What can hang from each mark
seme: mudu nupad
nevan: nevir rifil zovug
zovug: nupad vusus
nevir: taram
nupad: nevan nevir rifil vusus
vusus: nevan nupad
taram: nevan nevir nupad

Known rows, with every way that one mark hangs from another
seme[nupad[nevan[rifil] nevir[taram]]]: [ 4.14  1.32  0.14  2.53 -0.86 -0.06  3.92  3.15  1.22 -1.67  1.02  2.04
  1.11 -0.08  0.01 -0.11  2.65  1.12 -0.59 -1.41  0.24  1.42  2.00  1.51
 -0.39  3.05 -0.59]
nupad[nevan[nevir[taram] rifil zovug] vusus]: [ 4.77  2.91 -2.02  4.04 -1.34  2.10  6.26  3.14  1.31  0.04  1.41  3.24
  0.62 -0.07 -0.02  0.81  3.29  0.85 -0.31 -2.06 -0.06  0.15  2.15  1.46
 -0.98  3.24  0.67]
zovug[vusus[nevan[rifil] nupad]]: [ 4.72  1.76 -3.03  2.46 -1.40  0.89  3.49  2.23  0.92  3.20  2.29  3.60
 -0.20  0.27 -0.39  1.11  1.62 -0.95  0.24  1.17 -1.00  1.88  1.68  1.10
  1.77  1.35  0.95]
vusus[nevan[nevir[taram] rifil zovug] nupad]: [ 4.07  4.05 -4.74  4.56 -1.74  0.59  5.94  2.07  0.71  4.45  1.93  5.10
  0.81  0.09 -1.21  2.80  2.72 -1.14  0.25  0.43 -0.65  1.87  2.56  0.34
 -0.51  2.55  0.05]
taram[nevan[rifil zovug[nupad[nevir]]]]: [ 2.40  0.72 -1.81  3.23 -2.25  3.27  3.98  3.35  0.92  1.10  1.28  2.43
  1.84 -0.02  0.21  1.00  3.27  2.04  0.01 -2.63 -0.47  1.05  2.51  1.88
  0.01  2.95  0.94]
vusus[nevan[zovug] nupad[nevir rifil]]: [ 2.24  1.59 -1.12  2.82 -1.04  1.32  3.71  3.05  1.13  0.80  3.03  3.28
  0.20 -0.34  0.26  0.09  4.61  1.13  0.01  0.96 -1.98  2.66  3.03 -0.70
 -1.98  2.22 -1.52]
seme[mudu nupad]: [ 3.24 -0.82 -2.17  1.12 -0.76 -0.04  3.15  2.38  0.93 -0.25  1.28  1.26
  1.22  0.07 -0.41  0.17  0.48  0.74 -0.49  0.47  0.32  3.59  1.70  1.24
 -0.19  2.17 -0.40]
nevan[rifil zovug[nupad[nevir]]]: [ 3.31  1.54 -2.28  3.54 -1.81  3.97  4.58  3.06  1.03  0.46  1.36  2.83
  1.64 -0.12  0.73  1.71  2.77  1.76 -0.64 -1.66 -0.46  0.83  2.33  0.81
 -0.72  2.95  0.82]
taram[nevan nevir nupad[vusus]]: [ 1.73 -2.05 -0.10  0.64 -1.17 -0.63  0.81  3.08  1.54  2.29  3.12  0.56
  0.76 -0.02  0.44 -1.28  3.01  0.42  1.14 -5.87 -0.35  1.62  2.14  1.67
  1.31  2.77  0.16]
nevan[nevir rifil zovug[nupad vusus]]: [ 3.99  2.15 -3.64  3.97 -2.05  4.67  4.44  2.41  0.59  3.22  1.35  3.91
  1.80  0.35 -0.11  2.57  1.42 -0.41 -0.97 -1.36 -0.73  0.56  1.67  1.55
  1.23  3.63  3.21]
vusus[nevan[nevir rifil zovug] nupad]: [ 2.89  3.71 -5.27  3.89 -1.95  1.00  5.73  1.95  0.65  4.64  2.22  4.99
 -0.11  0.08 -0.39  2.71  2.47 -0.76 -0.13  0.59 -1.08  1.69  3.13  0.16
 -1.26  2.34  0.45]
seme[mudu nupad[nevan[zovug] nevir[taram] vusus]]: [ 4.78  0.58  0.04  2.34 -0.74  1.11  4.60  3.78  1.22 -3.80  1.25  1.61
  1.72 -0.23 -0.64 -1.28  3.70  1.95 -1.83  0.22 -0.01  2.62  1.51  1.50
 -2.67  2.93 -1.39]
vusus[nupad[nevan[zovug]]]: [ 3.44  0.66 -2.13  3.14 -0.71  0.79  4.13  2.73  1.79  0.29  1.98  1.27
 -0.46 -0.14  0.69 -0.13  3.51  0.45  0.46 -0.43 -1.44  2.37  3.12  1.06
 -0.43  2.05 -1.10]
nevan[nevir zovug[nupad[rifil] vusus]]: [ 3.05  0.66 -1.47  3.51 -1.10  4.57  2.98  2.78  0.88  1.50  2.17  3.06
  1.91  0.13  0.15  1.20  2.35 -0.08 -0.92 -1.25 -1.62  1.27  1.57  0.67
  1.72  4.11  2.29]
taram[nevan[nevir zovug] nupad]: [ 1.25  0.20 -2.24  2.28 -2.21  1.15  3.18  2.63  0.71  4.65  2.08  1.66
  0.79  0.06 -0.05  0.90  2.92  0.75  1.28 -3.94 -0.12  1.80  3.01  2.45
  0.09  2.85  1.11]
nevan[nevir]: [ 1.77  0.79 -2.15  1.66 -0.89  1.20  2.92  2.01  1.23  2.75  2.47  2.31
  0.81 -0.10  1.06  0.85  1.47 -0.20  0.53 -1.63 -0.18  1.83  2.27  0.49
  0.03  3.10  0.49]
zovug[nupad[nevan[nevir[taram] rifil]]]: [ 3.27  1.39 -1.67  3.85 -1.28  1.21  3.75  2.82  1.15  0.97  1.79  2.75
  1.74  0.04 -0.09  0.44  1.44 -0.79 -0.81 -1.89  0.12  0.07  1.08  1.14
  1.71  3.62 -0.10]
nupad[nevan[zovug] nevir[taram] rifil vusus]: [ 4.22  0.73  2.25  2.94 -0.24  2.61  4.20  4.19  1.81 -3.83  2.30  1.63
  1.00 -0.48  0.74 -1.80  5.39  2.70 -0.16 -1.91 -0.89  1.05  2.01  0.61
 -1.34  3.10 -1.15]
nevan[nevir[taram] zovug]: [ 3.28  2.00 -2.59  3.48 -1.03  1.99  4.73  2.26  1.19  2.74  1.58  2.87
  1.81 -0.05 -0.16  1.92  2.35 -0.06  0.64 -1.78  0.01  1.98  2.40  0.72
 -0.09  3.28  0.76]
nupad[rifil vusus]: [ 3.33 -0.72  0.50  1.41  0.18  2.03  3.54  3.20  1.90 -2.14  2.80  1.31
  0.42 -0.35  1.30 -1.08  2.78  2.02  0.69 -1.97 -0.82  1.62  1.90  0.13
  0.65  2.67 -0.39]
nevir[taram]: [ 3.93  0.03 -1.11  2.09 -0.27  0.84  3.38  2.50  1.74  0.87  1.75  1.32
  1.65 -0.11  0.13  0.35  1.58  0.48  1.34 -1.68  0.52  2.21  1.53  0.87
  1.87  2.32 -0.35]
nupad[nevir vusus[nevan[rifil zovug]]]: [ 3.95  2.94 -2.22  2.67 -1.58  2.92  5.76  3.20  1.09  0.00  2.31  4.22
  0.42 -0.10  0.69  1.20  3.66  2.12 -0.72 -0.07 -0.29  0.53  2.52  0.36
 -1.93  1.77  0.47]
vusus[nevan]: [ 2.65  0.61 -2.32  1.59 -0.54  0.29  3.16  2.32  1.35  1.70  2.60  2.71
  0.63  0.08  0.38  0.37  1.32  0.00  0.37  0.34 -0.01  1.79  1.76 -0.07
  1.69  1.24 -0.55]
seme[mudu]: [ 3.06 -0.85 -1.82  1.25 -1.20  0.94  2.75  2.50  1.05  0.83  1.73  1.15
  1.04 -0.07  0.07 -0.16  0.96  0.96  0.58 -0.21  0.57  2.86  1.57  1.29
 -0.45  1.61 -0.30]

Rows
[ 3.23  1.53 -0.74  4.16 -0.72  0.70  4.24  2.94  1.41  0.84  2.23  2.37
  0.38 -0.29 -0.20 -0.22  4.27 -0.11  0.45 -1.16 -1.68  2.19  2.68  0.59
 -0.84  3.69 -1.23] : vusus[nupad[nevan[nevir[taram] zovug] rifil]]
[ 3.10  2.51 -2.44  4.04 -0.76  0.56  4.64  2.52  1.00  2.87  2.80  4.21
  0.96 -0.12 -0.88  1.14  3.63 -0.82  0.26  0.57 -1.55  2.54  2.40 -0.52
 -0.30  3.01 -1.00] : vusus[nevan[nevir[taram] zovug] nupad[rifil]]
[ 3.22  0.33  1.13  1.39 -1.68  1.33  3.17  3.66  1.25 -1.41  2.63  1.19
 -0.46 -0.32  1.51 -1.37  3.74  2.37 -0.25 -3.46  0.10 -0.03  1.92  2.03
 -1.59  2.18 -0.36] : taram[nupad[nevan[rifil] nevir vusus]]
[ 4.41  2.29 -0.61  2.23 -1.05  1.25  4.57  3.20  1.22 -0.16  2.50  3.72
  1.27 -0.18  0.07  0.20  2.93  1.21 -0.23 -0.49  0.38  0.70  1.19  0.20
 -0.44  1.95 -0.45] : nupad[nevir[taram] vusus[nevan[rifil]]]
[ 3.38  3.09 -3.31  3.33 -1.90  1.52  4.86  2.60  0.85  2.33  2.24  4.06
 -0.03 -0.14  0.08  1.76  3.70  0.82 -0.08  0.74 -1.07  1.90  3.20  0.27
 -2.14  1.78 -0.39] : vusus[nevan[rifil zovug] nupad[nevir]]
[ 3.51  1.59 -2.63  2.79 -1.34  3.55  3.54  2.09  0.88  3.68  1.72  3.09
  0.98  0.20  0.26  1.82  1.98 -0.20  0.05 -1.02 -0.85  1.82  2.41  1.41
  0.39  3.16  2.72] : nevan[nevir zovug[vusus]]
[ 4.18  1.96 -3.26  3.14 -1.74  1.31  6.10  2.97  0.51 -1.23  1.05  3.27
  0.41  0.07 -0.53  0.79  2.20  1.08 -2.22  0.02 -0.22  1.41  2.34  1.78
 -3.10  3.12  0.84] : seme[mudu nupad[nevan[nevir rifil zovug] vusus]]
[ 2.73  0.80 -2.09  2.47 -1.82  2.78  2.99  2.40  0.79  4.32  1.68  2.47
  1.16  0.27 -0.15  1.24  2.51 -0.01  0.71 -1.97 -0.83  1.95  2.47  2.41
  1.03  3.16  2.77] : taram[nevan[nevir zovug[vusus]]]
[ 4.71  3.89 -3.75  4.01 -1.42  1.93  6.66  2.62  0.90  2.05  2.06  5.20
  1.22  0.07 -0.74  2.19  2.51  0.18 -0.41 -0.44  0.12  0.47  1.84  0.35
 -0.39  2.65  0.88] : nupad[vusus[nevan[nevir[taram] rifil zovug]]]
[ 2.99  1.38 -0.62  1.37 -1.83  1.26  3.56  3.24  0.85  0.75  3.11  3.02
  0.02 -0.17  0.55 -0.05  3.00  1.71 -0.36 -1.84  0.34  0.32  1.63  0.92
 -0.85  1.49 -0.11] : taram[nupad[nevir vusus[nevan[rifil]]]]
[ 2.31 -0.56  0.87  0.50 -1.04  1.76  2.39  3.29  1.51 -0.16  3.13  0.84
  0.54 -0.44  1.66 -1.13  3.26  2.00  0.31 -3.16 -0.07  1.40  1.76  1.21
 -0.89  2.36 -0.41] : taram[nupad[nevir vusus]]
[ 3.17  2.68 -4.03  3.55 -1.90  2.74  5.67  2.14  0.77  3.29  1.31  3.70
  0.48  0.04  0.42  2.77  2.06  0.86  0.39 -1.87 -0.08  1.03  3.18  1.13
 -1.36  3.01  1.93] : nevan[nevir rifil zovug]
[ 2.23 -1.06  2.67  1.80 -0.08  2.65  2.11  4.17  1.89 -4.52  3.40  1.02
  1.08 -0.48  1.72 -2.85  4.13  1.98 -1.45 -1.65 -1.36  0.40  1.21 -0.03
  0.12  3.48 -1.83] : zovug[nupad[nevan nevir rifil vusus]]
[ 2.58  1.28 -1.30  2.21 -0.92  0.92  2.05  2.19  0.79  3.41  3.55  3.83
  0.15  0.07 -0.16  0.03  2.43 -1.57 -0.12  0.92 -2.05  2.30  1.67 -0.04
  0.98  2.85  0.28] : zovug[vusus[nevan[nevir] nupad[rifil]]]
[ 2.62  1.29 -3.17  3.60 -1.89  3.23  5.21  3.11  1.08  1.66  1.98  3.20
  1.71  0.08  0.16  1.35  2.52  0.89 -0.50 -2.82 -0.72  0.35  2.15  1.54
  0.34  3.67  1.55] : taram[nevan[nevir rifil zovug[nupad[vusus]]]]
[ 3.21  0.48 -0.09  2.04 -0.52  0.51  2.55  2.75  1.75  1.07  2.49  1.37
  1.34 -0.43  0.62 -0.21  3.32  0.32  1.10 -1.03 -0.70  3.15  1.94  0.58
 -0.74  2.81 -1.72] : vusus[nupad[nevir[taram]]]
[ 2.02 -0.09  1.43  0.77 -0.87  1.20  2.13  3.67  1.14 -0.80  3.94  2.17
  0.28 -0.40  0.85 -1.72  4.05  1.94 -0.18 -1.70 -0.65  1.04  1.53  0.05
 -0.33  1.97 -1.14] : taram[nupad[nevir rifil vusus[nevan]]]
[ 3.56  2.32 -1.97  2.43 -2.21  2.39  5.04  3.38  0.79  0.78  2.56  3.57
  0.01 -0.12  0.42  0.94  3.87  2.25 -0.54 -1.67 -0.01  0.34  2.36  1.10
 -1.74  1.48  0.50] : taram[nupad[nevir vusus[nevan[rifil zovug]]]]
[ 3.32 -0.37 -0.47  1.71 -1.36 -0.23  2.16  3.20  1.50  0.35  2.54  1.47
 -0.47  0.00  0.66 -0.88  2.89  0.47  0.04 -5.22 -0.20  0.01  2.15  1.43
  0.14  2.58  0.31] : taram[nevir nupad[nevan[rifil] vusus]]
[ 3.06  0.28  1.29  1.87 -0.60  0.49  2.30  3.25  1.70 -0.92  2.12  1.04
  1.23 -0.30  0.68 -1.37  3.37  0.91  0.40 -1.56  0.11  1.56  1.66  1.10
 -0.24  2.58 -1.45] : nupad[nevan nevir[taram]]
[ 3.16 -0.55 -0.30  0.49 -0.71  1.08  3.23  3.10  1.14 -2.43  2.11  1.55
  1.35 -0.29  0.52 -0.86  2.13  1.80 -1.43  0.32 -0.06  3.11  1.41  0.86
 -2.36  2.82 -0.86] : seme[mudu nupad[nevir vusus]]
[ 2.44  0.19  0.30  1.65  0.25  0.42  3.64  3.16  1.48 -2.74  2.88  1.94
  0.17 -0.17  0.81 -1.48  2.81  0.61 -1.36 -1.23 -1.34  1.37  2.06  0.19
 -0.06  4.07 -0.53] : seme[nupad[nevan[nevir] rifil vusus]]
[ 2.24  1.06 -1.54  2.28 -2.16  0.26  3.04  2.58  0.65  2.56  2.19  2.05
 -0.51  0.01  0.67  0.25  1.99  0.29  0.26 -3.30  0.28  0.14  2.41  2.10
 -0.47  2.60  0.76] : taram[nupad[nevan[nevir rifil]]]
[ 2.26 -0.88  1.66  1.64 -0.18  3.34  2.48  3.82  1.80 -3.12  3.39  1.50
  1.83 -0.50  1.64 -1.58  3.41  2.01 -0.88 -1.76 -1.23  1.09  1.15 -0.42
  0.31  3.51 -1.00] : zovug[nupad[nevir rifil vusus]]
[ 3.35 -0.36 -0.47  2.22 -0.50  2.45  1.74  3.00  1.12  0.44  2.96  2.83
  1.65  0.26 -0.31 -0.47  1.46 -0.38 -0.84  0.60 -1.20  1.22  0.46  0.02
  4.24  2.25  0.47] : zovug[nupad[rifil] vusus[nevan]]
[ 3.48  0.90 -1.17  2.04 -0.41 -0.59  3.95  3.02  0.56 -0.95  2.64  3.71
  1.94 -0.02 -1.59 -0.62  1.77 -0.16 -1.65  1.45 -0.14  2.59  0.54 -0.13
 -0.50  3.17 -1.10] : seme[mudu nupad[rifil vusus[nevan[nevir[taram]]]]]
[ 3.99  1.22 -3.87  3.89 -1.46  3.54  5.35  2.74  1.21  0.81  1.08  2.70
  1.47  0.12  0.18  2.11  1.78  1.12 -0.26 -1.60 -0.30  0.86  2.19  0.98
  1.34  2.47  1.12] : nevan[rifil zovug[nupad]]
[ 3.14  0.33 -1.01  1.99 -1.41  1.04  3.55  3.21  0.73 -1.90  1.08  1.55
  0.85 -0.09 -0.09 -0.58  3.13  1.68 -1.66  0.79 -0.23  2.85  2.54  1.52
 -3.03  2.55 -0.74] : seme[mudu nupad[nevan[zovug] nevir]]
